In the rows, zero is written as 128.
Known rows, with every step that occurs:
lago fusifa: [168 129 127 151 128 103 116 117 130 113 134 139 113 138 121 130 127 103
  88 126 159 139 118  99 112 112 137]
tafu gobup gizop fusifa putiz: [120  87 124 153 184 144 104 209 110 137 127 120 110 130 126 129 134 174
  79 184  63 161 102 120 129  90  77]
putiz fusifa lago runon: [102 161 143 119 134 137 134 106 155 152 126 121 143 103 145 130 126 145
 143  85 126 145 105 178 115 167 153]
tafu lago runon: [138 152  90 118 138 147 176 106 130 163 122 144 174 110 125 114 147  94
 106 130 126 123 119 134 156 135 175]
gizop fusifa buka: [151  96 150 116 173 137 128 142 154 109 105 136  96 127 167 119 157 148
 132 130 105 158 136 136  94 158  95]
lago fusifa vami: [139 133 149 144 125 114 129 130 137 142 126 100 131 103 131 154 116 110
  85 117 148 147 132 113 110 137 142]
buka gobup gizop: [128 119  92 148 137 119  91 183  72 112 147 120 102 106 114 155 103 109
  95 159  80 129 101 141 164  64 131]
kebab fusifa buka: [ 87 114 182 139 163 135 139 148 157 130 114 123 134 147 149  94 132 145
 150 113 104 192 158 128  90 163 112]
vami fusifa kebab: [ 62 178 148 116 150 124  98 135 141 134 126  75 148  71 115 116 125 130
  86 133 131 147 118 110 116 167 114]
lago fusifa putiz: [140 125 138 160 142  90 133 141 112 126 130 123 121 127 138 110 138 127
  69 125 149 168 126  76 105  96 125]
kebab fusifa buka gobup: [ 90 104 174 147 153 114 111 167 123 116 115 123 107 123 144 108 128 115
 129 117  92 197 148 139 119 135 120]
likad gobup tafu lago: [139 125 162 174  72 119 142 139  69 111 152 120 119 105  94  93 160  99
  69 180  99 114  62 153 159  84 152]
putiz fusifa: [ 95 128 154 125 116 136 130 131 131 121 148  96 121 121 159 126 138 144
 133 127 121 163 109 154 105 115 127]
buka gobup gizop fusifa: [158  91  87 120 156 116  85 179  92 101 129 115  82  90 135 163 110 122
  94 179  71 124 104 158 148  75 111]
buka gobup tafu lago fusifa putiz: [155 117 160 190 106  72 127 152  41 123 149 122 104  83 117  95 168  69
   5 153 136 160  87  91 151  57 160]
kebab fusifa: [ 91 122 155 122 138 121 132 132 149 137 121 106 146 133 133 107 109 138
 144 131 116 158 149 136 106 146 126]
vami fusifa buka gobup: [ 81 119 156 149 167 110 100 176 105 108 110 124 100 108 121 120 141 109
  94 108 117 193 140 135 127 144 121]
vami fusifa: [ 81 140 139 124 151 117 122 140 131 127 116 112 140 118 109 120 120 132
 106 123 142 154 136 131 114 156 125]
fusifa buka gobup likad: [125 106 134 183 157 130  82 193  73 110 128 139  74 109 123 139 130 111
 107 128  63 166 112 150 138  85 117]
gobup tafu lago runon: [130 147 119 147 121 132 173 118 103 153 133 133 166  97 109 101 162  87
  81 145 137 109  98 144 157 137 174]
fusifa lago runon: [138 160 115 125 144 129 134 102 153 158 107 153 148 112 113 132 118 127
 138  87 133 111 123 152 138 179 153]
runon lago fusifa kebab: [141 179 109 118 142 122 106  97 157 116 131 110 145  85 135 138 133  84
  64 125 125 113 112  72 130 125 142]
likad gobup gizop fusifa lago runon: [162 126  87 134 155 129 108 152 128 117 114 130 111  93 105 147 104 151
 110 160  61 104  73 193 147 122 124]
likad gobup gizop fusifa: [152  96 101 136 140 126 104 181 104  86 136 105  92 113 120 143 115 151
 100 203  57 119  76 170 137  70 101]
buka gobup: [133 116 118 134 118 108 101 149  93 116 128 127 101 105 124 141 127  99
 107 132 118 129 121 139 159 101 137]
gobup tafu: [121 120 160 158 111 114 125 139 101 117 141 117 117 114 114 112 143 120
 104 145 139 116 107 135 130 128 127]
runon lago: [121 139 100 102 143 143 141 112 141 127 113 134 151 122 135 141 131 110
 123 118 108 113 138 124 146 126 142]
gizop fusifa: [159 101 123  99 146 125 121 126 150 117 110 121 109 112 149 135 134 140
 125 151 116 122 128 143 113 143 108]
buka gobup tafu lago: [144 123 151 157  90 109 123 140  55 125 144 127 108  82 109 113 158  68
  64 156 112 120  89 141 174  92 163]
likad gobup: [129 119 131 152 101 117 118 149 109  99 135 118 111 130 106 122 127 130
 114 157 102 127  93 151 145  95 126]

Rows:
[ 75 124 131 164 183 123  91 211  79 103 129 117  99 107 111 133 118 121
  78 133  82 191 119 138 132 104 115]	vami fusifa buka gobup gizop
[179 136 158 173 100 103 137 108  94 121 151 140 121 115 106 102 160  73
  44 147 155 128  88  99 124 103 162]	gobup tafu lago fusifa
[ 65 132 179 118 114 145 143 146 134 151 138  57 141  87 170 148 124 152
 129 119 110 168 122 169 105 139 133]	putiz fusifa vami
[131 143 123 117 140 128 143 115 150 138 113 107 154  97 139 167 119  91
  82 108 127 130 143 108 127 139 158]	runon lago fusifa vami
[100 161 167 123 146 117 103 112 144 141 105 129 131 105 100 124 107 144
 118  86 138 146 129 141 108 190 131]	vami fusifa lago
[109 142 182 120 134 119 116 105 162 149 112 128 137 122 122 110  98 149
 156  96 111 150 142 144 100 180 130]	kebab fusifa lago
[130 127 140 173 137 125 151 153  75 134 127 148 123  89 120 100 180  64
  67 131 114 148  97 148 170 126 170]	fusifa buka gobup tafu lago runon
[171 116 126 134 135 125  88 154 115 101 125 125  81 101 112 145 102 164
 112 165  49 109  68 179 128 105 103]	likad gobup gizop fusifa lago
[144  85 141 165 193 166  92 201 135 116 123 152  88 153 125 134 146 157
 102 165  57 167 104 134 114 126  74]	tafu gobup gizop fusifa buka
[137 116 177 176 115 122 129 154  60 117 139 142  98  97 127  99 179  76
  70 136 100 156  96 132 153 109 150]	fusifa buka gobup tafu lago
[ 85  96 204 176 136 102 107 178  95 105 128 112  97 109 130  94 144 109
 105 133 102 183 128 149 122 136 120]	kebab fusifa buka gobup tafu
[122 111 161 182  84 105 114 160  80  93 147 109 102 112  93 109 145 121
  90 172 111 114  74 161 148  95 124]	likad gobup tafu
[155 127 171 172  87  94 124 142  64 140 143 101 112  57 112 139 145  49
  21 143 134 138  93 126 154 102 177]	buka gobup tafu lago fusifa vami
[155 122  91 163 175 123  99 171  95  85 133 152  93 123 131 155 128  76
  59 126  77 160 111  99 145  64 143]	runon lago fusifa buka gobup gizop
[167 110 146 176 143  94  93 154 105  94 129 154  73 125 132 129 147  79
  75 108 132 176 121 102 123 103 134]	lago fusifa buka gobup
[ 75 169 162 116 114 141 106 129 139 130 158  60 134  74 166 123 139 143
 111 137 108 154  92 133 108 127 117]	putiz fusifa kebab
[ 89 123 182 143 142 150 137 148 134 114 142 112 111 133 176 111 159 153
 137 106 108 197 117 146  87 129 115]	putiz fusifa buka
[ 84 106 147 161 171 127 102 202 101 111 133 114 107 123 136 121 107 126
 118 141  56 198 131 141 124  95 116]	kebab fusifa buka gobup gizop
[121 111 118 165 161 133  97 199  75 105 141 135  87 119 130 141 127 116
 101 137  68 166 110 135 146  77 119]	fusifa buka gobup gizop
[123 110 135 192 145 152  78 180 105 138 134 146 109 145  81 143 119 131
 105 153  75 139  96 143 143 101 104]	tafu gobup likad
[161 102 176 206 125  79  91 165  80  81 141 145  63 114 116 115 164  71
  48 125 146 165  99 110 125 103 132]	lago fusifa buka gobup tafu
[157  82 138 124 162 117 100 161 119  97 105 137  70 103 161 134 155 118
 111 135  94 161 131 148 124 130 103]	gizop fusifa buka gobup
[ 91 171 127 121 168 119 125 113 156 159  92 137 158  98  94 123 111 131
 115  80 151 139 133 156 125 208 150]	vami fusifa lago runon
[168  89 171 146 137 117 122 151  82 106 122 139  77  81 147 106 185  85
  66 158  92 149 100 150 138 123 128]	gizop fusifa buka gobup tafu lago
[186 121 145 168 135 111 120 134  94 111 133 164  90 118 133 116 162  58
  55 116 120 178 109  95 134  90 159]	tafu lago fusifa buka gobup
[151 129 170 181 114  92 156 132  74 133 148 123 130 107 124  80 170  99
  26 148 146 158  95  78 119  85 151]	gobup tafu lago fusifa putiz
[184 116 138 196 146 119  96 161  67 111 139 160  76 107 116 126 144  65
  48 131  80 177  92 113 131  59 151]	tafu lago fusifa buka gobup likad
[183 124 151 178  93  84 110 129  61 109 151 138  95  91 103 113 156  42
  22 154 144 132  80 111 154  75 172]	buka gobup tafu lago fusifa
[162 112 119 189 162 108  85 187  82  90 148 147  73 127 124 142 123  93
  62 134  97 176 101 104 129  63 127]	lago fusifa buka gobup gizop
[152 113 148 181 142  96 103 147  93  79 126 149  84 107 127 129 167  56
  46 118 120 149 108 106 141 105 151]	runon lago fusifa buka gobup tafu
[164 163 160 170  89  88  87 126  70 117 162 102 103  45 109 112 160  40
   4 163 130 120  61  89 156  87 161]	buka gobup tafu lago fusifa kebab
[155  76 130 153 177 126  77 188  95  98 110 135  55  94 144 147 137 123
 103 149  52 159 111 165 124  98  95]	gizop fusifa buka gobup likad
[ 74 113 186 179 147  98  95 186  76  98 122 116  89  92 105 106 156 102
  67 125 128 181 115 142 128 146 121]	vami fusifa buka gobup tafu
